Known rows, with every step that occurs:
rago -> pinumo -> ropop -> lomer -> zumo: [ 32.4  15.0 -14.7  -6.0 -18.6 -14.3   5.3  21.2  -6.1  27.9  -1.3  13.5
 -13.7   3.3 -12.0   1.6   7.7  -1.5  42.3  -8.4  67.8 -12.7  -4.0  32.9]
zumo -> pinumo: [ 28.8   4.5 -10.3  -1.5 -14.2 -19.9  -0.2  13.0 -12.7  31.5  -1.8  10.2
   3.6   8.6 -13.7  15.6  -3.9  -9.0  25.6 -10.1  16.3 -12.3  26.7  23.2]
nugod -> rago -> lomer -> zumo -> pinumo -> defu: [ 46.9  34.0 -17.8   7.3 -31.9 -18.3  18.6  23.2  -6.4  44.3  -9.5   8.3
   0.2   8.4 -12.4  -5.7  -2.8  -4.0  46.4 -10.1  67.2  -6.2   6.1  30.7]
ropop -> pinumo -> defu: [ 30.3   2.8 -13.1  -6.2 -14.7 -12.6  -4.1  10.6  -2.0  30.1  -1.9  14.1
  17.3  23.3  -1.4  -3.7  -5.3  -6.3  12.1  -2.9   3.8 -13.8  31.4  21.7]
ropop -> lomer: [ 10.1  -4.0 -12.7  -4.0 -10.6 -14.8 -10.0  13.0  -8.3  28.4   3.4  14.6
  10.8   4.9  -7.6  12.5   8.2 -19.7  17.2  -7.5   5.4 -16.7  13.9  27.9]
pinumo -> defu: [ 22.0  -2.6 -10.2  -2.4 -10.1 -17.8  -3.0  11.8 -12.8  35.0  -4.8  11.0
  15.8  16.7 -10.5  18.1  -8.0 -10.3  11.4  -4.2  -2.7 -18.5  28.4  17.9]
pinumo -> ropop -> lomer -> rago: [ 28.0  10.8 -13.5  -6.3 -15.5 -16.6   1.8  17.5  -4.2  28.0  -0.9  15.4
 -10.0  11.0 -11.6  -8.4   7.3 -11.2  28.4 -11.2  32.8 -19.7   6.3  24.4]
nugod -> rago -> pinumo -> lomer: [ 32.9  17.7 -17.7  -9.7 -15.6 -15.0  14.0  15.9  -8.7  36.9  -8.2   9.8
   3.5   0.8 -17.8  26.7  -0.9  -0.4  34.1 -11.3  46.2  -6.4  17.5  29.4]
rago -> pinumo -> lomer: [ 31.3   7.7 -11.2 -11.0 -13.7 -13.2  14.2  15.0 -10.7  31.3  -9.4   8.7
  10.9   9.1 -14.5  25.5  -4.9  -2.6  30.5  -6.0  33.3  -9.5  27.9  20.2]
lomer -> ropop: [ 31.4  -7.0  -9.6 -13.9  -4.7 -21.0   5.0   5.7 -13.9  29.6  -6.2  10.9
   1.0  12.6 -15.4   2.7  -5.7 -11.5  28.8  -5.2  11.9 -10.3  16.0  25.8]
defu -> pinumo -> ropop -> lomer -> rago: [ 13.6  12.7 -15.7  -0.2 -14.7 -17.5   4.2  14.7   2.9  28.0   0.9  17.6
  -7.1  17.4  -7.4 -29.0   6.5  -8.5  19.4  -8.5  39.2 -25.0   4.8   8.0]
vidu -> bakun -> ropop -> pinumo -> defu: [  4.9   3.6  -9.0  -4.2  -5.3   4.9  -1.3  23.7 -12.9  29.1   0.7  10.6
  38.3  16.1  -0.4  13.9  -1.9 -10.0  11.6 -11.7   5.3  -8.6  35.9  25.3]
bakun -> ropop: [ 14.4 -12.4  -6.2  -5.1  -4.8  -2.0  -6.1  13.7 -25.0  31.5  -1.4   9.5
  22.7   8.2 -17.8  28.1  -1.6 -10.5  18.9 -13.5  -5.6 -10.5  23.7  20.5]
zumo -> pinumo -> ropop: [ 34.0   8.4 -10.6  -8.7 -12.6 -20.5   6.7  13.8  -8.2  30.2  -1.6   9.4
 -13.1  11.6 -18.3  11.2  -5.3   0.6  26.4 -12.2  33.6 -14.0  30.9  25.1]
nugod -> zumo: [ 20.2   0.2 -14.8  -5.6  -6.6 -21.2  -5.3  10.9 -15.6  37.2   1.6  12.8
   0.1  19.1 -20.5  16.8  -0.7 -10.3  24.2 -10.5  25.7 -14.4  10.9  22.5]
defu -> pinumo -> ropop: [ 10.9  -1.2 -11.8  -7.4  -1.7 -21.0   4.0   7.4  -4.0  30.1   0.4  13.7
  -6.8  21.1 -15.7  -7.4  -7.3   1.7  10.1  -7.7  22.8 -22.5  26.1   5.8]
vidu -> bakun -> ropop -> pinumo -> lomer -> zumo: [ 24.7  15.2  -9.4  -7.1 -11.6   3.9  14.0  30.2 -12.2  25.1  -4.8  10.2
  35.2  15.3  -1.4 -13.5   1.1 -10.3  30.1 -11.9  44.9   0.0  22.2  25.4]
zumo -> pinumo -> ropop -> lomer: [ 22.0  11.8 -14.0  -5.5 -18.0 -15.1   2.7  16.7   0.9  27.2   2.4  12.9
  -9.5   4.1 -10.5   5.0   7.2  -8.5  24.3 -10.0  38.5 -15.8  20.2  31.8]
rago -> pinumo: [ 24.3  -0.4  -9.9  -6.9  -8.4 -16.4  -0.5  12.2 -18.6  31.6  -2.7  10.0
   2.7   6.7 -17.1  31.4  -4.1  -2.5  31.5  -9.2  21.9 -12.0  19.1  23.8]
vidu -> bakun -> ropop -> lomer -> rago -> pinumo -> defu: [  5.4  19.8  -9.8   7.0 -16.8   7.5   4.7  34.7 -17.1  32.1  -3.5   8.7
  32.4   0.2  -2.3  26.6   9.0 -15.0  33.1 -14.6  35.5 -12.6   5.9  26.7]
defu -> pinumo -> lomer -> zumo: [ 27.9  11.4 -12.5   1.0 -15.8 -19.9  14.6  14.4  -2.6  31.6  -8.8  13.2
  16.2  21.8  -6.6 -28.6  -5.4  -6.8  21.3  -1.4  43.6 -15.4  13.2   3.3]
ropop -> pinumo -> lomer -> rago: [ 48.6  16.3 -13.8 -10.4 -22.8 -12.9  12.1  15.7  -0.9  27.2  -8.5  14.3
  13.8  26.0  -3.0 -23.9  -2.0  -8.8  27.5  -6.5  30.2  -9.1  23.8  15.9]
lomer -> zumo: [ 35.1   1.2 -10.1  -1.4 -11.3 -22.8  -2.4  15.1 -17.6  31.8  -3.7  11.7
   3.9  12.9 -14.4  -1.3  -4.2  -9.7  31.9  -7.7  24.9 -12.2   7.6  23.4]
vidu -> bakun: [ -0.5  -1.0  -7.3  -7.2   3.4 -19.3  -2.7  19.3 -21.9  29.5   2.6   8.7
  11.5   7.7 -13.0  26.5  -5.0 -14.1  21.0 -13.7   8.0 -13.8  27.5  26.5]

Rows:
[ 40.7   2.4 -13.4 -13.3 -13.0 -14.9   6.5   6.4   0.9  29.4  -7.3  13.9
  11.3  24.9  -1.6 -17.5  -5.8  -7.8  21.5   1.1  15.2  -8.7  22.5  25.4]
lomer -> ropop -> pinumo -> defu
[ 29.7  18.7 -14.4   4.9 -26.0 -11.2   2.1  21.1  -6.0  33.3  -6.2  12.1
  11.4   7.9  -3.3   8.3   5.9 -11.5  33.5  -5.6  34.6 -18.0   1.8  23.5]
ropop -> lomer -> rago -> pinumo -> defu
[ 48.1  12.8 -11.8 -12.2 -19.0 -18.2  24.7  12.0  -2.4  30.1 -14.0   9.0
   6.0  13.0 -11.0  -4.6  -4.8  -9.7  33.1  -3.6  39.6  -5.2  26.4  24.0]
zumo -> pinumo -> lomer -> ropop
[ 29.9   3.3 -10.6 -14.1  -6.1 -16.8   6.7  13.2 -13.0  30.4  -2.8   9.7
 -14.8   8.8 -21.7  25.1  -5.5   6.5  31.7 -11.1  38.1 -13.7  23.6  25.0]
rago -> pinumo -> ropop
[ -0.5   2.2 -14.6  -4.6  -8.3 -15.4  -0.2  10.1   4.3  27.6   4.8  17.0
  -2.9  13.9  -8.2 -14.2   5.6  -7.4   8.0  -6.2  27.7 -24.3  15.2  12.5]
defu -> pinumo -> ropop -> lomer
[ -4.8  -6.1  -4.9  -4.8   4.9  -1.3  -2.5  23.1 -28.8  30.4   2.0   7.1
  27.9   3.9 -14.4  34.9  -1.8 -13.9  20.3 -17.8   2.3  -9.6  28.8  25.2]
vidu -> bakun -> ropop
[ 39.5  10.7 -10.8  -2.5 -15.0 -17.2   3.5  16.2 -18.7  32.7  -6.0  10.0
  -1.1  10.7 -16.1  14.2  -3.8  -3.7  41.5 -11.5  32.8 -12.8   8.3  19.8]
lomer -> rago -> pinumo
[ 15.1  10.8 -15.2   1.2 -14.6 -18.1   2.8  15.4   3.8  27.7   2.3  17.6
  -5.5  14.6  -6.3 -32.8   6.6  -6.8  21.5  -4.8  52.5 -21.2  -2.6  14.4]
defu -> pinumo -> ropop -> lomer -> zumo
[ 28.7   8.0 -13.6  -5.5 -14.9 -18.2  -0.1  19.2  -4.4  27.3   0.4  14.8
  -9.3   7.8 -11.1 -14.9   7.2  -9.6  30.6  -7.8  46.7 -15.9   1.0  31.2]
pinumo -> ropop -> lomer -> zumo
[ 29.2  12.6 -17.1   0.1 -17.3 -21.2  -0.4  13.9 -11.1  36.9   0.7  10.7
  -2.2  16.6 -18.0  15.6   0.1  -8.1  30.9 -11.7  42.2 -11.6  13.5  25.1]
nugod -> zumo -> pinumo
[ 42.1   9.0 -11.0  -5.0 -17.5 -19.2  12.1  17.2 -10.4  31.6 -10.7  10.9
  12.2  15.2 -11.5  -7.0  -5.3  -9.6  29.9  -4.6  37.2  -9.9  15.6  17.2]
pinumo -> lomer -> zumo
[ 33.0  15.9 -17.4  -7.2 -14.0 -22.1   7.2  14.3  -5.9  35.5   0.1  10.6
 -19.8  18.4 -22.8   9.8  -1.2   0.9  30.6 -13.2  58.5 -13.6  17.5  25.7]
nugod -> zumo -> pinumo -> ropop
[ 47.0  16.4 -11.7  -3.2 -19.1 -22.8   9.1  19.3  -7.2  30.2  -5.0  10.2
 -16.4  11.9 -16.7  -7.4  -4.2   1.8  38.4 -10.7  57.6 -11.3  14.2  26.4]
lomer -> zumo -> pinumo -> ropop
[ 36.5  22.4 -15.0  -1.2 -25.8 -17.1   6.8  20.8   0.4  28.0  -1.6  12.8
 -13.4   7.8  -9.5 -10.8   8.6  -9.6  34.8 -12.7  49.1 -16.8   9.4  25.3]
zumo -> pinumo -> ropop -> lomer -> rago
[ 31.5  -1.0 -10.2 -16.6  -8.3 -17.5  17.6   7.8 -15.3  33.4  -8.0   9.2
  -1.6  15.8 -16.8   0.3  -6.8 -11.6  40.3  -5.7  28.3  -6.7  19.0  23.6]
rago -> lomer -> ropop
[ 48.8  32.8 -18.1  -4.4 -24.8 -20.7  22.8  21.0  -6.0  38.9  -6.0   9.0
 -25.2   6.2 -21.7 -10.4  -1.2   4.5  53.2 -15.7  87.2  -4.3   6.5  33.9]
nugod -> rago -> lomer -> zumo -> pinumo -> ropop
[  2.8  -1.2  -7.3  -8.9   0.5   3.7  -4.0  22.3 -17.8  25.2   5.0  10.6
  29.7  11.6  -5.8  14.0   1.4 -11.5  19.8 -16.4   8.2  -5.2  30.9  28.3]
vidu -> bakun -> ropop -> pinumo
[ 43.2  14.0 -11.0  -9.7 -14.5 -18.7  11.1  16.7 -15.3  30.9  -7.1   9.7
 -18.1  13.4 -20.9   9.6  -4.9   6.3  42.0 -13.1  49.3 -14.8  13.3  20.9]
lomer -> rago -> pinumo -> ropop
[ 26.3  13.7 -11.7   7.3 -24.5   6.6   1.9  25.5 -13.5  33.9  -6.8  10.9
  27.9   4.4  -5.4  19.1   8.9 -11.1  31.8  -9.8  28.3 -13.8   2.5  22.3]
bakun -> ropop -> lomer -> rago -> pinumo -> defu
[ 49.1  31.0 -18.2   0.6 -29.5 -19.7  18.8  20.1  -5.3  37.5 -10.0  10.3
   1.9  23.0 -14.5  -5.5   0.0  -9.1  38.8 -10.8  65.0 -10.6   9.6  16.5]
nugod -> zumo -> pinumo -> lomer -> rago
[ 46.2   8.8 -11.1  -7.0 -20.7   3.4  11.0  20.8  -7.0  27.0  -8.3  12.1
  30.2  18.9  -4.9 -20.8   0.5  -6.8  28.8  -7.2  37.6  -1.0  19.5  21.5]
bakun -> ropop -> pinumo -> lomer -> zumo
[ 22.5   8.8 -15.5  -8.7 -11.7 -17.0   8.0  13.9 -15.9  39.6  -1.9  10.5
  -2.0   6.0 -21.7  15.0  -2.1  -8.0  34.2 -14.3  29.4  -8.1  16.4  29.5]
nugod -> rago -> lomer
[ 47.6  16.3 -11.5  -5.2 -20.1 -16.2  17.0  20.5 -12.1  32.2 -12.0   9.0
   8.1  10.6 -12.6   4.7  -4.3  -1.7  42.5  -5.0  58.0  -7.0   9.3  20.9]
rago -> pinumo -> lomer -> zumo
[ 38.1  -2.4 -12.8 -18.1  -7.8 -16.2   3.7   5.5  -3.5  25.2  -3.2  14.3
   2.4  20.8  -6.2 -17.7  -2.6  -8.8  28.4  -3.7  18.3  -5.5  18.7  29.6]
lomer -> ropop -> pinumo
[ 49.8  23.6 -12.3  -0.7 -27.3 -18.4  18.2  19.8  -6.2  31.9 -12.7   9.5
   8.1  15.4 -10.2  -4.5  -3.6  -9.5  34.8  -8.9  40.0 -11.2  23.1  15.1]
zumo -> pinumo -> lomer -> rago
[ 29.4   9.4 -11.1   3.3 -19.7 -17.8   2.2  14.9  -7.3  35.0  -5.5   9.4
  12.6  13.3  -9.1  17.2  -7.0  -7.4  18.5  -5.8  13.2 -15.7  30.4  21.2]
zumo -> pinumo -> defu
